Each row was made from one small tree. Brackets hold a mark, then the marks that hang from it, in alphabetical order. Every link used is in the known rows. Write each row's tree.
Known rows:
[dulebor [bozut nadovov] fuli zefak]: [ 2.79  5.25  0.58 -0.77 -1.78 -0.74 -3.40  5.70 -2.10 -2.70 -4.87 -2.80
 -2.74 -1.22 -0.86  2.29]
[nadovov [fedat [dulebor fuli] venud]]: [ 1.39  0.57 -3.37  0.17 -0.49  1.46 -1.87 -0.03 -3.59 -2.50 -0.79  1.42
 -1.94 -1.16 -0.31  2.06]
[bozut [dulebor fuli zefak] nadovov]: [ 2.12  4.28 -0.48 -0.79 -2.48  2.30 -5.55  5.67 -1.15 -2.87 -4.16 -0.58
 -5.28 -2.17 -1.56  0.72]
[dulebor fuli [zefak venud]]: [ 1.29  2.34 -0.28  1.03 -2.58  1.22 -5.67  0.85 -5.05 -4.07 -4.36 -1.72
  0.63 -0.88 -1.34  1.26]
[dulebor fuli]: [ 0.49  2.98 -0.52  0.99 -1.98  2.24 -0.81  1.60 -3.57 -2.10 -2.78  0.70
 -1.89 -0.86 -2.21  1.50]
[pafu [dulebor [bozut [nadovov fedat]] fuli [zefak venud]]]: [ 5.27  2.79 -0.01 -1.00 -4.68 -0.60 -7.05 -0.13 -2.06 -4.73 -4.76 -0.69
 -0.53 -1.30  1.26  2.74]
[bozut [dulebor fuli [zefak venud]] nadovov]: [ 2.18  3.62 -0.85  0.32 -3.09  2.86 -8.04  5.03 -1.94 -3.69 -4.57 -0.35
 -3.84 -1.92 -0.89  1.19]
[venud zefak]: [ 1.40  3.17 -2.02  1.72 -1.99  0.71 -2.21 -4.25 -2.35 -1.99 -3.00  2.01
 -3.03 -1.55 -2.61  0.53]
[bozut [dulebor fuli] [nadovov fedat]]: [ 2.71  3.17 -1.70 -0.12 -3.09  5.12 -3.44  2.78 -0.59 -2.14 -2.40  3.25
 -5.25 -2.03 -0.05  0.94]
[dulebor bozut zefak]: [ 2.01  3.32  0.33 -0.03 -1.26  1.78 -1.81  3.42 -1.99 -3.34 -4.39 -1.40
 -1.29 -0.91 -2.23  1.46]
[fuli [dulebor [bozut [nadovov fedat]] [zefak venud]]]: [ 6.04  3.80 -2.23  0.31 -3.23 -0.31 -6.64  2.30 -0.69 -3.91 -3.36 -1.02
 -0.83 -1.19  0.80  1.60]
[fedat [dulebor fuli] nadovov venud]: [-0.32  1.88 -1.89  0.76 -0.56 -3.42 -5.14  3.76 -3.84 -2.89 -1.62 -1.09
 -4.39 -1.17 -2.17  1.83]
[dulebor fuli zefak]: [ 1.13  2.90  0.17 -0.11 -2.05  0.80 -3.46  1.55 -4.08 -3.25 -3.90 -1.65
 -0.67 -1.14 -2.01  1.14]
[zefak venud]: [ 1.71  2.17 -1.78  2.36 -3.23  3.27 -2.81  0.35 -2.74 -3.44 -3.07  1.76
 -1.35 -0.85 -2.67  1.45]
[nadovov [fedat venud]]: [ 2.48  1.09 -4.64  0.31 -4.01  3.43 -0.75 -0.94 -2.30 -2.41 -0.68  3.81
 -1.72 -0.88 -1.77  1.35]
[fuli dulebor]: [ 2.66  2.70 -2.26  1.21 -2.05  0.61 -1.48  2.33 -1.40 -2.15 -1.52  1.36
 -2.35 -0.94 -2.93  0.61]
[nadovov [fedat dulebor]]: [ 2.75  0.92 -1.61  0.93 -1.03  3.61 -1.93 -1.37 -1.67 -3.56 -2.02  1.42
 -2.97 -1.75 -1.35  0.74]
[pafu [dulebor zefak]]: [ 3.16  1.57 -0.55 -0.97 -4.61 -0.07 -4.53 -0.84 -1.69 -4.73 -3.89 -0.18
 -1.89 -1.53 -3.42  0.92]
[dulebor [bozut [nadovov [fedat venud]]] zefak]: [ 4.49  3.56 -3.59 -1.40 -3.77  0.54 -3.10  2.95 -0.78 -2.82 -2.80  0.28
 -2.52 -1.25 -0.34  2.21]

Which tree is each row?
[ 2.66  2.93 -4.53  0.30 -1.01 -2.54 -5.30 -3.41 -2.40 -1.64 -1.59  1.58
 -4.45 -2.10  0.76  1.91] -> [bozut [nadovov [fedat [dulebor fuli] [venud zefak]]]]
[ 2.21  2.98 -0.33  1.04 -1.72  1.85 -3.84  2.71 -2.81 -4.18 -4.87 -1.40
  0.17 -0.65 -1.53  1.86] -> [dulebor bozut [zefak venud]]
[ 0.19  2.96 -0.48 -0.53  0.68 -5.15 -6.35  5.83 -3.84 -3.60 -3.37 -4.09
 -2.74 -1.08 -1.12  2.36] -> [fedat [dulebor bozut fuli zefak] nadovov venud]
[ 3.34  3.21 -1.10  1.10 -1.20 -0.44 -5.09  3.89 -2.18 -3.60 -3.69 -1.69
  0.61 -0.52 -1.08  1.46] -> [fuli [dulebor bozut [zefak venud]]]
[ 1.10  3.83  1.04 -0.31 -0.55  0.63 -1.93  3.89 -3.51 -2.72 -4.58 -2.39
 -0.25 -0.74 -1.11  2.04] -> [dulebor bozut fuli zefak]
[ 4.84  2.80 -2.36 -2.67 -4.65 -1.82 -4.79  1.88 -1.52 -3.32 -3.11  0.21
 -1.74 -1.26  0.57  3.03] -> [pafu [dulebor [bozut [nadovov [fedat venud]]] fuli zefak]]
[ 1.31  2.21  0.11  0.34 -1.31 -3.29 -7.56  2.22 -2.50 -5.37 -3.98 -3.92
 -4.49 -1.99 -3.24  0.19] -> [fedat [dulebor zefak] nadovov]
[ 5.55  4.15 -2.37  0.18 -2.40  0.96 -1.83  3.23  0.67 -1.83 -1.76  1.50
 -3.28 -1.14 -0.08  1.75] -> [fuli [dulebor [bozut [nadovov fedat]]]]
[ 3.71  1.98 -4.73 -0.12 -2.62  0.58 -2.98  1.41 -0.26 -2.78 -1.11  1.98
 -5.37 -1.86 -1.17  1.97] -> [bozut [nadovov [fedat dulebor venud]]]
[ 1.38  1.49 -2.16  0.13  1.01  1.26 -0.34  1.99 -2.81 -1.97 -1.36  0.95
 -1.35 -0.73  0.67  3.00] -> [nadovov [fedat [dulebor bozut fuli] venud]]
[ 0.23  2.36 -3.49  1.54 -0.72 -5.15 -6.89 -2.15 -2.56 -2.81 -1.85  0.21
 -5.40 -1.80 -2.60  0.84] -> [fedat dulebor nadovov [venud zefak]]
[ 2.91  3.79 -2.48 -0.91 -0.45 -1.96 -3.88  6.73 -0.44 -3.10 -3.39 -2.33
 -4.91 -1.65 -1.65  2.52] -> [fedat [dulebor [bozut nadovov] zefak] venud]
[ 3.50  4.13 -0.66 -0.05 -2.29  2.46 -1.10  2.56 -1.51 -1.82 -3.02  0.92
 -2.80 -1.11  0.64  2.67] -> [dulebor [bozut [nadovov fedat]] fuli]
[ 4.17  5.24 -1.71  0.50 -1.67 -0.62 -1.64  6.55  0.64 -1.34 -2.33  0.22
 -4.43 -0.97 -1.63  2.01] -> [fuli [dulebor [bozut nadovov]]]
[ 2.65  3.98  0.66  0.49  0.29 -1.83 -6.73  5.20 -2.63 -3.93 -5.16 -4.00
 -2.56 -1.51  0.26  2.70] -> [fedat [dulebor [bozut nadovov] fuli [zefak venud]]]
[ 5.82  3.66 -4.42 -1.39 -3.09 -1.52 -4.23  4.47 -0.27 -2.40 -1.65 -0.06
 -2.23 -1.02  0.08  1.82] -> [fuli [dulebor [bozut [nadovov [fedat venud]]] zefak]]
[ 2.28  2.10  0.83 -0.47  1.09  1.20 -3.17  1.22 -3.39 -3.85 -3.87 -2.59
 -0.54 -1.29  0.83  1.73] -> [nadovov [fedat [dulebor bozut fuli zefak]]]
[ 4.80  4.54 -1.49  0.63 -2.39 -1.64 -6.49  5.52 -0.81 -3.34 -4.00 -2.13
 -1.90 -1.04 -0.81  1.75] -> [fuli [dulebor [bozut nadovov] [zefak venud]]]
[ 1.93  1.30 -0.82  1.35 -0.85  0.66 -6.40  0.67 -3.04 -5.33 -4.08 -2.37
 -1.62 -1.62 -2.16  0.99] -> [fedat [dulebor [zefak venud]]]
[ 2.55  2.30  1.06 -0.14 -2.63 -0.41 -5.63  1.36 -3.57 -4.45 -5.13 -1.29
  1.02 -0.72 -0.71  2.65] -> [pafu [dulebor bozut fuli [zefak venud]]]
[ 3.85  4.22  0.98 -1.79 -3.40 -2.36 -4.72  3.88 -1.19 -3.32 -4.95 -2.18
 -2.96 -1.46 -1.00  2.72] -> [pafu [dulebor [bozut nadovov] fuli zefak]]
